Each row comes from the steps of one walk. Every step used is in the known rows, and no mark comes twice. Write the walk behind each row, first mark first.
Known rows:
dimum -> vosu: [ -4.4  -7.1 -18.2  -9.4   6.5 -25.0  -1.2 -17.3 -11.2  36.8   2.0  -5.7
 -45.5  -8.6  16.7   0.2  -3.5  11.7  -6.6  -1.1]
dimum -> zura -> suzori -> mosopi -> lotaf: [ 38.2   4.4 -36.2  29.9 -26.1  17.8 -21.3  14.7 -40.1  30.8  10.6  47.1
   7.1  11.3  51.6  29.4  35.2  -1.4  -9.8 -21.4]
vosu -> lotaf -> zura -> suzori -> mosopi -> dimum: [ 19.0   2.8 -13.8  45.0   6.2  35.5 -22.4  -2.5   8.8  15.8  21.8  40.3
  14.5   7.6  37.2  36.5  60.6   6.0 -11.5  10.5]
suzori -> vosu -> lotaf -> zura -> dimum: [ 24.3  27.6  -5.0  40.8  32.3  20.2 -30.2 -13.5   9.0  51.1  22.4  11.9
 -22.9  10.3  58.4  39.4  26.8  17.2 -17.6   8.5]
vosu -> lotaf -> zura -> suzori -> mosopi: [ 26.6  10.2  -6.3  49.8   4.0  43.1 -17.8  -6.3   1.6  20.6  31.5  40.8
  22.0  18.3  34.0  18.6  61.9   4.4  -7.8  13.6]
suzori -> zura: [ 37.6  -7.3  12.2  29.4   9.3  12.3  13.9 -13.2  -4.4  -8.1  21.4  14.0
 -14.4  33.5  18.6  46.7  -3.6   8.9   9.4  14.8]
suzori -> zura -> dimum: [ 43.6   4.3  18.9  26.2   6.1  15.9   2.7 -11.6  11.1   4.9   9.2  -5.0
 -14.1  25.9  29.3  56.2  12.7 -10.3  -3.4  -8.5]
lotaf -> zura -> dimum: [  0.0  11.5  11.0  20.5  17.6  16.4   7.2  -0.2  41.2 -14.9  14.8  14.2
 -38.9  30.4  19.4  48.1  35.3  -4.1  -9.3  -7.7]
vosu -> dimum -> zura: [ -9.1  -0.2  -8.2   6.2  -0.3  -7.7  14.8  -8.4  -9.0  43.9 -27.1 -11.9
  -5.4  26.7  22.0  61.0  35.5 -18.2 -23.8  -5.6]
suzori -> mosopi -> dimum -> vosu -> lotaf -> zura: [  5.1 -27.3 -26.2  11.1  18.7  12.5 -36.6  18.0  -7.5  24.3 -18.2   5.0
  -0.1  -4.6  44.6  59.4  29.7  15.5 -13.3  18.5]
zura -> suzori -> mosopi: [ 42.9  31.9 -14.8  33.2 -33.6  45.1 -35.2   2.2  -0.1   5.9  -4.1  31.9
  28.2 -11.6  47.5   0.9  36.6 -11.4  -4.4 -19.5]
dimum -> vosu -> lotaf -> zura -> suzori -> mosopi: [ 17.4  -0.3 -23.8  27.0   9.5   8.8 -16.2 -19.0 -11.6  52.9  22.9  22.7
 -26.3   4.8  42.9  14.1  41.2  14.7 -12.2  10.6]
lotaf -> vosu: [-20.3   0.3 -20.9  -6.1  13.5   8.7 -17.0  19.0  12.0  -6.9  -3.2  14.8
 -30.6  -6.1  16.1  11.6  -1.4  19.5 -10.1  24.2]
zura -> suzori -> vosu -> dimum: [ 31.4  56.0 -14.1  40.0 -19.8  27.6 -28.4 -25.5  20.1  31.1  -9.0  23.4
 -13.3 -13.8  69.4  29.1  31.1  -7.9 -17.7 -26.6]
mosopi -> suzori -> vosu: [  5.0   7.2 -32.6  25.1   9.9  -1.1  -7.7  -6.8  -5.3  -5.1   4.7  31.5
 -43.7 -12.5  56.9  45.0  -5.9  23.8 -10.0  -8.5]
suzori -> zura -> dimum -> vosu: [ 41.3   0.7   9.9  21.6   8.9   3.4   2.5 -20.0   5.7  23.0   9.9  -7.8
 -36.2  21.9  37.1  55.9  10.3  -5.0  -6.9  -9.5]
suzori -> vosu -> lotaf -> zura: [ 21.2  21.8  -8.9  42.4  33.8  18.5 -24.5 -13.8   1.7  44.7  28.1  21.0
 -23.2  14.2  53.3  34.9  19.1  26.9 -11.0  20.2]
mosopi -> dimum -> zura -> suzori: [ -5.0  -9.8 -42.8   0.0 -11.8 -23.9 -14.7   9.9   1.9   1.8 -17.9  29.6
 -35.1 -21.8  28.6  66.6  15.4  -2.3 -16.4 -29.1]

Which walk is each row?
[ 39.6  29.7 -38.2  35.2 -15.5   2.7 -17.2  -7.3 -30.0  52.8  22.9  46.9
 -22.9   8.9  51.3  26.3  31.9   0.1 -14.4 -23.8]	dimum -> zura -> suzori -> vosu -> lotaf
[  7.9  -6.7  -8.4  46.6   7.2  38.8 -20.1   1.6  11.2  -1.2  16.8  42.8
  -5.1   9.4  74.8  59.9  30.0  24.5 -10.3  -0.1]	mosopi -> lotaf -> zura -> suzori -> vosu -> dimum
[ 15.5  38.8  -6.2  51.1   6.6  32.7  -1.1 -18.8  40.5  -6.4  20.7  49.2
 -47.7  28.3  58.0  59.0  40.6  10.0  -8.3  -2.6]	lotaf -> zura -> suzori -> vosu -> dimum
[  1.1  -0.8 -46.1   5.9  -5.0 -22.5 -23.3   7.3   1.8  12.8 -16.5  30.7
 -44.5 -22.4  43.6  73.5  11.8   4.7 -18.5 -27.7]	mosopi -> dimum -> zura -> suzori -> vosu
[-27.2  -0.2 -27.5  -1.9  13.2   3.2  -6.5  13.2   5.9  23.9 -21.5   6.3
 -34.8  12.9  32.1  54.0  23.8   7.2 -26.6  20.8]	lotaf -> vosu -> dimum -> zura
[ 13.0  -8.4 -11.1  45.0   6.4  36.2 -23.2   6.5   6.5  -9.8  28.9  52.3
  -8.6   6.0  68.6  44.8  20.4  30.8  -3.5  -0.4]	mosopi -> lotaf -> zura -> suzori -> vosu
[  4.2  17.4 -14.6  18.2 -17.3   3.7   7.6 -15.2  -2.5  42.3 -24.6   5.0
  -4.7  18.1  36.7  57.3  47.6 -24.2 -24.7 -19.9]	vosu -> dimum -> zura -> suzori
[ 10.3 -25.4 -29.6   2.9   5.1   7.0 -33.0  32.4 -21.7  15.8 -27.5   5.9
  12.3  -1.1  36.2  61.0  19.8   4.9 -11.4   5.5]	suzori -> mosopi -> dimum -> zura
[ 10.5  25.4 -15.2  22.7  19.3  -1.6 -14.0 -14.7  -5.6  62.7 -14.2  -5.1
 -33.0  16.2  61.5  64.3  13.2   6.6 -23.0   0.4]	suzori -> vosu -> dimum -> zura
[-19.8 -34.8 -23.3   9.0  11.6  16.7 -24.5  25.2 -13.9  17.5  -9.7  15.0
   3.5  -2.4  54.8  51.9  15.1  24.2 -20.4  16.3]	mosopi -> lotaf -> vosu -> dimum -> zura
[ 44.9  -0.9   9.1  27.9  11.4   7.9  -2.3 -22.0  -0.1  36.0  14.8  -7.3
 -24.6  20.7  38.9  52.7  20.9  -4.8  -9.2  -4.8]	suzori -> zura -> dimum -> vosu -> lotaf
[ 10.0 -30.7 -23.0  18.7   9.3  41.3 -44.1  39.6 -31.5  28.1 -18.9  10.2
  37.5   9.2  65.7  51.0  28.8  18.8 -16.6  26.2]	suzori -> mosopi -> lotaf -> vosu -> dimum -> zura
[ 35.5  15.0 -24.0  36.2 -27.2  54.7 -50.9  16.7  -5.0   3.9  -2.6  42.6
  31.1 -18.6  69.4  11.4  35.9   4.8  -8.8  -9.6]	zura -> suzori -> mosopi -> lotaf -> vosu
[ 10.3   4.7 -33.9  33.7  12.7   4.6 -14.6  -9.7 -13.5  12.8  11.7  31.9
 -26.4 -14.3  59.2  40.6   9.1  23.8 -14.3  -3.0]	mosopi -> suzori -> vosu -> lotaf
[-15.2 -17.7 -36.2   4.2   9.9 -21.0 -20.5  -9.0  16.1  18.0  -8.9  18.5
 -47.5 -30.4  36.4  59.3  23.3  13.1 -18.7  -8.4]	mosopi -> dimum -> vosu -> lotaf -> zura -> suzori
[ 31.0   4.3 -43.9  27.8 -21.1  20.7 -26.8  21.4 -35.4  28.3   9.7  52.1
  -3.4   9.5  57.0  33.5  34.8   5.2 -13.1 -12.8]	dimum -> zura -> suzori -> mosopi -> lotaf -> vosu
[ 25.8 -11.7 -20.0  33.4   4.3   2.9   6.0 -16.7  -6.9   1.3  13.4  23.9
 -36.8   2.9  52.6  65.2  19.7   6.3 -12.7 -13.7]	mosopi -> suzori -> zura -> dimum -> vosu -> lotaf
